Known rows, with every step that occurs:
votal/napop/vofipub/kofan/sosi: [ 0.03  0.69 -0.91 -0.83  2.49 -1.61 -1.85  2.98 -0.21 -1.08 -0.07  0.49
  0.68 -1.34  1.41  6.38 -2.49  0.36  2.91  3.42  2.67 -0.25 -1.32 -2.27]
votal/napop/sosi/kofan: [ 0.63  0.15  0.00 -1.75  1.19 -2.32 -0.33  3.83 -0.16 -2.13  1.28  1.31
  1.99 -2.22  3.71  4.32 -2.69  0.12 -0.74  1.14  5.48  2.51 -1.43 -1.69]
mesetop/kofan: [ 1.13 -2.28 -0.74 -1.31  0.59 -2.49  1.34  2.67  0.55 -1.65  0.98  0.41
  1.51 -0.59  2.30  5.34 -0.61 -0.88 -0.64 -0.90  2.69  1.91 -0.91 -1.09]
votal/napop/mesetop/kofan: [ 0.72 -2.49  1.28  0.58  1.65 -3.28 -0.67  3.10 -1.12 -2.01 -0.24 -1.56
  1.30 -0.89  3.99  4.95 -1.48 -1.41 -0.18 -0.63  3.60  1.59  0.65 -0.49]
sosi/kofan/votal: [ 0.51  0.59 -0.41  0.00  0.51 -1.28  0.59  2.93 -1.19 -1.14  2.82  0.02
  2.11 -1.65  2.44  4.47 -3.96 -1.58  0.62 -0.47  3.70  1.57 -0.72 -1.80]
kofan/sosi: [-0.36 -0.73 -0.27 -1.35 -0.05 -1.38 -1.06  2.47 -0.25 -1.54  0.97  1.83
  0.43  1.42  0.73  5.39 -0.76 -1.29  2.04  2.39  4.87  1.63  0.60 -3.41]
kofan/votal/napop/vofipub: [-1.12  1.28 -0.34 -0.17  1.34 -0.27 -1.38  2.18 -2.23 -1.55  0.77 -0.79
  1.80 -2.33  3.25  3.77 -2.58 -0.42  0.58  0.68  2.32 -0.55  0.40 -2.94]
napop/vofipub/kofan/votal: [-0.53  1.57 -1.53 -0.34  2.24 -0.68 -0.08  2.59 -0.16 -0.82  1.35 -0.38
  2.04 -2.69  1.62  5.43 -4.38 -0.87  1.63  0.53  1.48  0.40 -2.27 -2.49]
kofan/vofipub/napop: [-3.35  1.58 -0.85 -1.08  1.35 -1.47 -2.29 -0.01 -3.01 -1.54  1.67 -0.25
  0.61 -0.20  1.26  3.94  0.68 -0.63  2.07  2.29  2.90  1.70  0.77 -1.61]
kofan/sosi/napop: [-0.77 -1.81 -0.67 -1.48 -0.34 -0.28 -0.87  1.73  0.53 -1.89  0.56  0.02
  0.32 -0.36  1.82  5.64  0.41 -1.86  1.46  2.61  4.73 -0.08  0.92 -2.72]
mesetop/napop/sosi/kofan/vofipub: [-1.64  1.12 -1.48 -1.84  0.96 -1.28  0.57  4.37 -1.75 -2.22  2.96  1.61
 -0.04 -3.45  3.00  4.09 -2.99 -2.24  1.46  2.91  6.38  2.63 -1.73 -1.67]
sosi/kofan/vofipub/napop/votal: [-2.35  0.49 -1.19 -0.65  1.29 -2.27 -0.70  2.38 -2.53 -0.69  2.31  0.03
  2.65 -2.20  0.76  5.55 -3.21 -2.57  1.12  2.94  4.02  1.63 -1.79 -0.58]
vofipub/kofan/sosi/napop/mesetop: [-1.11 -1.78  0.43  0.21  1.58 -1.46 -1.46  2.84  0.70 -1.66 -0.19 -1.38
  0.73 -0.93  1.66  7.06 -2.34 -2.92  3.20  3.07  4.46  0.33 -0.29 -1.22]
vasu/napop/sosi/kofan/vofipub: [-0.79  2.87  0.86 -0.99  2.05 -1.78 -1.26  3.04  0.05 -4.25  2.21  1.83
  1.72 -3.06  2.18  3.31 -0.97 -1.40  2.50  2.70  5.52  3.78 -1.03 -2.07]
sosi/kofan/vofipub/napop: [-2.39  1.47 -0.44 -0.66  1.85 -2.52 -1.26  1.07 -2.80 -1.50  2.86  0.11
  0.85 -1.84  1.95  4.98 -1.24 -0.71  2.06  1.91  4.04  1.50 -0.54 -0.64]
sosi/napop/vofipub/kofan: [-0.96 -1.49 -1.34 -1.36  2.88 -0.79  0.80  2.19  1.91 -2.22  1.71 -0.85
  1.81 -3.40  2.33  7.62 -2.08 -0.81 -0.02  1.23  2.39 -0.46 -2.55 -1.11]
vofipub/napop/sosi/kofan: [-1.69  0.06 -0.84 -2.18  1.92 -2.56 -0.68  3.09 -0.45 -1.98  1.16  1.29
  2.61 -2.86  3.97  4.92 -1.63 -1.00 -0.02  1.50  6.23  2.96 -2.22 -1.77]
kofan/vofipub: [-1.78  0.83 -0.17 -1.11  0.45 -1.21 -0.72  1.34 -1.35 -1.84  2.62  1.37
  0.15  0.68  0.25  4.20 -0.64 -0.56  1.78  1.50  3.42  2.37  0.75 -2.31]
vasu/kofan/votal: [ 0.92  1.38 -0.76 -0.49  1.45 -1.27 -1.42  0.07 -1.60 -2.79  2.67  0.15
  3.01 -1.04  0.45  1.81 -3.47 -0.74  1.31 -1.49  1.54  0.94  0.24 -1.78]
sosi/napop/mesetop/kofan/vofipub: [-1.78 -2.45  0.55  0.62  0.32 -1.86  0.27  2.24 -0.47 -2.22  0.16 -1.57
  0.14 -2.71  3.30  5.48 -0.47 -3.41  1.48  0.01  3.37  0.60  0.37 -0.39]
mesetop/kofan/sosi: [ 1.25 -2.19 -1.18 -1.27 -0.87 -2.32  0.27  3.58  0.19 -1.11 -0.42  1.28
  0.50  0.11  2.06  5.82 -0.37 -1.88  1.60  0.96  3.61  1.42 -0.76 -2.65]
napop/mesetop/kofan: [-0.35 -3.22  0.70 -0.02  1.22 -3.24  0.69  3.47  0.38 -1.97  0.33 -0.12
  1.65 -0.62  3.15  6.01 -1.84 -2.48 -0.08 -1.21  4.18  2.29 -0.34 -1.29]
vofipub/napop: [-2.17 -0.57 -0.49 -1.73  2.05 -1.87 -1.67  0.76 -1.20 -1.83  1.26 -0.54
  1.97  0.16  2.08  4.76  0.42 -0.47  0.09  1.14  3.59  1.67  0.47 -1.68]
vofipub/kofan/votal/napop: [ 1.48  2.82 -0.73  0.54  2.07 -0.56 -1.89  1.65 -1.81 -0.40  0.73 -2.77
  1.83 -0.71  1.45  3.17 -3.02  0.40  1.76  0.98  0.61  1.07  0.20 -0.92]
votal/napop/vofipub: [-0.95 -0.71 -0.13 -1.02  2.35 -1.52 -0.88  2.24 -0.69 -2.41  1.50  0.42
  1.66 -1.32  2.85  5.36 -1.41  0.53 -0.58  1.22  3.55  0.21 -0.09 -2.22]

Rows:
[ 0.11  1.43 -0.90 -1.19  0.19 -0.83  0.43  4.16 -0.55 -1.55  0.95  1.54
  2.37 -3.30  3.72  3.67 -4.14 -2.05  0.25  0.29  5.19  2.60 -2.05 -2.92] -> napop/sosi/kofan/votal
[-0.54  1.47 -0.41 -0.84  1.54 -1.96 -1.15 -0.22 -1.82 -3.40  3.79  1.80
  1.40  0.00 -0.78  2.31 -2.20  0.17  2.38 -0.12  1.74  1.32  0.12 -1.08] -> vasu/kofan/vofipub
[-0.90  0.43 -1.54 -0.38  2.02  0.56  0.09  2.26  0.59 -1.54  0.97 -2.18
  2.11 -4.56  2.69  5.97 -3.31 -1.50  0.98  0.86  1.33 -1.30 -2.18 -1.49] -> sosi/napop/vofipub/kofan/votal
[-1.58  1.93 -1.29 -1.30  1.00 -1.08 -1.47  3.20 -1.81 -1.36  0.13  0.09
  2.66 -3.90  4.49  3.33 -2.54 -1.99  0.87  1.15  5.20  2.25 -1.70 -2.36] -> vofipub/napop/sosi/kofan/votal
[-0.09 -1.51  0.55  0.93  0.24 -2.12  0.11  3.35 -1.07 -1.43 -0.48 -1.28
  1.91 -1.71  3.87  4.52 -2.87 -3.30  0.84 -1.69  3.21  1.78  0.17 -1.74] -> napop/mesetop/kofan/votal
[-2.06 -2.35 -1.01 -1.71  0.38 -0.17 -0.23  2.57  0.77 -2.16  0.39  1.06
  0.73 -2.41  2.71  7.03 -0.43 -2.02  1.48  2.88  4.74 -1.40 -0.65 -3.45] -> kofan/sosi/napop/vofipub
[-1.53 -0.46  2.94  0.17  3.31 -2.40 -2.12  1.95  0.25 -4.53  1.68 -0.97
  2.38  0.12  1.78  4.39 -0.24 -2.22  1.32  1.17  5.22  3.11  1.87 -2.08] -> vasu/napop/mesetop
[-2.10 -2.41 -0.79 -1.66  1.66 -0.36  0.93  1.88  1.15 -2.86  1.70 -0.03
  1.49 -2.95  3.11  6.96 -0.84 -1.33 -0.95  0.88  4.06 -0.70 -0.93 -2.13] -> sosi/napop/vofipub
[-0.13  0.52 -0.15 -2.08  0.97 -1.09 -1.35  2.94 -0.69 -2.23  0.23  0.88
  1.77 -0.68  3.21  3.10 -0.83  0.29 -0.71  1.57  4.74  2.73  0.21 -2.86] -> votal/napop/sosi
[ 0.97  3.43 -1.09 -0.59  1.66 -0.28 -2.01  2.96 -1.15 -0.74 -0.50 -1.26
  2.02 -1.91  3.02  2.39 -3.36 -0.21  1.34  1.67  2.05  2.11 -0.99 -2.08] -> vofipub/kofan/votal/napop/sosi
[-2.28 -1.42 -0.99 -1.37  1.66 -1.72 -1.28  2.06 -0.90 -1.08  1.24 -0.65
  3.84 -0.02  1.06  5.33 -1.63 -2.52 -0.94  2.39  3.72  1.74 -0.68 -1.80] -> vofipub/napop/votal
[ 0.93 -3.13 -1.23 -1.31 -1.14 -1.16  0.46  2.73  0.98 -1.56 -0.97 -0.35
  0.45 -1.80  3.05  6.44  0.73 -2.54  1.15  1.10  3.46 -0.42 -0.43 -1.57] -> mesetop/kofan/sosi/napop
[-0.04 -0.29  0.65 -0.98  2.05 -1.17 -0.88  2.63  0.97 -3.60  2.18 -0.70
  4.17  0.09 -0.07  4.63 -1.05 -2.74 -0.27  2.61  3.91  2.65 -0.10 -2.22] -> vasu/napop/votal
[ 0.84 -0.16 -1.02  0.27  0.96 -1.12  0.16  3.14 -1.83 -1.28 -0.50 -1.33
  1.58 -3.70  4.60  4.24 -2.21 -0.91 -0.07 -0.51  1.14 -0.67 -0.94 -1.68] -> mesetop/kofan/votal/napop/vofipub
[ 0.73  2.01 -1.03  0.00  1.61 -0.64 -0.65  1.88 -0.57 -0.46  1.64 -1.21
  1.81 -0.69  0.73  3.98 -3.48 -0.51  1.57  0.30  1.23  1.72 -0.91 -1.83] -> vofipub/kofan/votal
[-0.25 -3.55 -1.44 -1.38 -0.27 -1.02  0.88  3.66  1.44 -2.04 -1.13  0.63
  0.71 -4.03  3.97  7.45 -0.03 -2.55  0.98  1.27  3.51 -1.54 -1.93 -2.25] -> mesetop/kofan/sosi/napop/vofipub
[-0.83 -2.20  1.02 -0.07  1.36 -1.87 -2.20  0.95 -0.28 -3.75  0.82  0.21
  1.58 -1.31  1.32  4.55 -2.49 -2.73  2.81  1.25  4.86 -0.44  0.91 -1.31] -> vasu/kofan/sosi/napop/mesetop
[ 0.43 -0.86 -1.31 -1.13  0.99 -0.60 -0.86  1.91  1.24 -1.35  0.54 -0.75
  0.51 -0.84  0.94  6.49 -1.02 -1.21  2.43  3.27  3.13  0.31 -0.82 -1.47] -> vofipub/kofan/sosi/napop
[-0.67  2.22 -0.21 -1.02  0.83 -1.92 -0.78  3.30 -1.78 -1.99  1.66  1.61
  0.50 -2.69  3.00  3.26 -2.52  0.01  1.42  2.11  4.99  2.49 -0.96 -1.63] -> votal/napop/sosi/kofan/vofipub
[-4.71  0.67  1.00  0.23  2.10 -2.33 -3.00  0.73 -3.42 -1.70  1.08 -0.59
  0.56 -0.12  1.97  4.19 -0.54 -2.04  2.53  2.07  4.52  1.67  1.43 -1.48] -> kofan/vofipub/napop/mesetop
[-2.14  1.97 -0.78 -0.91  2.51 -2.21 -2.92 -1.42 -3.21 -3.17  2.61  0.51
  2.00 -0.79  0.11  2.24 -0.83  0.28  2.90  0.85  1.57  1.06  0.36 -0.47] -> vasu/kofan/vofipub/napop
[-3.98  0.32  1.01  0.59  2.67 -3.34 -1.91  2.02 -3.22 -1.83  2.12 -0.16
  0.89 -2.18  2.58  5.46 -2.38 -1.97  2.54  1.53  5.74  1.75 -0.17 -0.43] -> sosi/kofan/vofipub/napop/mesetop
[ 0.24  0.87  0.90 -1.75  2.65 -2.08 -0.61  3.72  1.66 -4.74  1.94  1.37
  2.98 -2.76  2.88  4.17 -1.12 -1.36  0.35  1.73  6.13  3.69 -1.45 -2.35] -> vasu/napop/sosi/kofan
[-0.79 -2.23 -1.55 -1.43  1.03 -0.64  0.69  3.92 -0.62 -1.49  2.60 -0.79
  2.46 -0.67  0.78  5.26 -3.14 -3.71 -1.20  2.85  4.74  1.71 -0.79 -1.64] -> mesetop/napop/votal
[-1.77 -2.56  0.34 -0.06  0.75 -3.28 -2.02  3.04 -1.45 -1.51 -1.91 -0.63
  0.88 -0.86  3.75  6.04 -0.02 -3.16  2.86  1.71  5.02  1.06 -0.13 -1.56] -> vofipub/napop/mesetop/kofan/sosi
[ 0.23  1.94  0.03  0.13  0.62 -0.33 -1.84  1.55 -2.60 -1.11  1.27 -1.67
  1.35 -0.29  2.30  2.43 -1.75 -0.11  0.63  0.64  2.26  1.01  1.96 -2.06] -> kofan/votal/napop
[ 0.32 -1.69 -1.39 -0.98  0.37 -0.39 -0.11  3.13  1.61 -0.29  0.03 -1.14
  2.46 -1.20 -0.26  7.14 -2.98 -3.27  1.52  4.40  3.17  0.22 -2.11 -1.39] -> vofipub/kofan/sosi/napop/votal
[-0.22 -0.69 -0.38 -2.15  0.92 -2.23  0.97  4.24  0.98 -2.36  1.81  2.74
  2.18 -2.17  3.05  5.29 -3.07 -1.12 -0.53  0.65  6.18  3.15 -2.67 -2.57] -> napop/sosi/kofan
[-1.96 -2.60  0.44 -0.22  2.17 -3.56 -0.94  2.33 -1.11 -2.03 -0.42 -1.57
  2.11 -1.31  4.21  5.85 -0.67 -2.34  0.30 -0.34  4.05  1.82 -0.21 -0.61] -> vofipub/napop/mesetop/kofan
[-0.71 -0.49 -1.24 -1.50  3.32 -1.83  0.55  2.73  1.39 -1.90  2.04  0.80
  1.90 -1.61  1.14  7.10 -3.30 -0.05  0.66  0.86  2.57  0.94 -3.08 -1.90] -> napop/vofipub/kofan
[ 0.66  2.83  0.59 -0.62  1.71 -0.88 -1.16  3.70  0.18 -3.73  1.00 -0.15
  3.35 -3.63  3.39  2.51 -2.28 -2.18  1.32  1.30  5.11  3.21 -0.86 -2.64] -> vasu/napop/sosi/kofan/votal
[-0.39  2.54 -0.43 -0.97  0.26 -0.02 -1.93  2.72 -1.92 -1.38 -0.57 -0.31
  1.94 -1.66  3.65  1.76 -1.91 -0.74  0.31  1.29  3.87  2.13  0.75 -3.35] -> kofan/votal/napop/sosi
[ 1.75  2.39 -0.31  0.16  1.80 -0.96 -2.58 -0.15 -3.05 -2.74  2.12 -1.17
  2.84 -1.02  1.12  0.76 -3.33  0.59  1.32 -0.85  0.68  0.28  1.56 -1.11] -> vasu/kofan/votal/napop
[-1.55 -0.07  0.92 -1.17  3.26 -1.27 -1.01  2.08  0.98 -4.81  2.11  0.42
  2.61 -1.72  2.00  5.21  0.07 -1.00  0.67  1.54  3.97  1.36 -0.28 -2.81] -> vasu/napop/vofipub
[-3.86  2.57 -1.29 -1.97  0.93 -1.15 -2.39  1.24 -2.24 -2.00  0.33  1.29
  1.04 -1.36  2.55  2.89  0.30 -1.00  1.76  2.91  4.55  2.93 -0.36 -2.72] -> kofan/vofipub/napop/sosi
[-3.25  0.88 -1.28 -0.98  0.83 -1.18 -1.75  1.26 -2.52 -0.81  1.32 -0.39
  2.60 -0.50  0.25  4.36 -1.13 -2.64  1.11  3.33  2.91  1.68 -0.38 -1.77] -> kofan/vofipub/napop/votal
[ 0.08  0.56 -0.60 -0.85  3.57 -1.91 -0.57  2.44  0.06 -1.70  1.42 -0.56
  1.69 -1.83  1.92  5.90 -2.90  1.20  0.42  1.48  1.93  0.26 -1.75 -1.11] -> votal/napop/vofipub/kofan
[ 2.21  0.52 -0.62  0.28 -0.01 -1.10 -0.62  2.43 -2.22 -0.81 -0.20 -2.41
  1.48 -1.58  3.67  3.08 -1.23 -0.62  0.15 -1.02  0.86  0.68  0.65 -1.20] -> mesetop/kofan/votal/napop
[ 0.22  1.22  1.41  1.55  2.54 -1.87 -3.25  0.71 -3.41 -2.99  1.51 -1.51
  2.92 -1.37  1.77  1.26 -4.50 -0.95  1.86 -1.04  2.25  0.61  2.10 -0.76] -> vasu/kofan/votal/napop/mesetop
[ 0.10  1.66  1.07  1.73  2.57 -1.66 -2.70  2.21 -2.33 -0.79  0.25 -3.10
  1.61 -1.07  2.16  3.57 -4.43 -1.21  2.16  0.89  2.33  1.31  0.74 -0.77] -> vofipub/kofan/votal/napop/mesetop
[-2.35 -3.13  1.25 -0.31  1.62 -1.33 -0.26  1.92  0.39 -2.87  1.27 -1.21
  1.63 -0.93  3.08  6.04 -1.09 -2.66 -0.33  0.45  5.22  0.88  1.09 -1.35] -> sosi/napop/mesetop
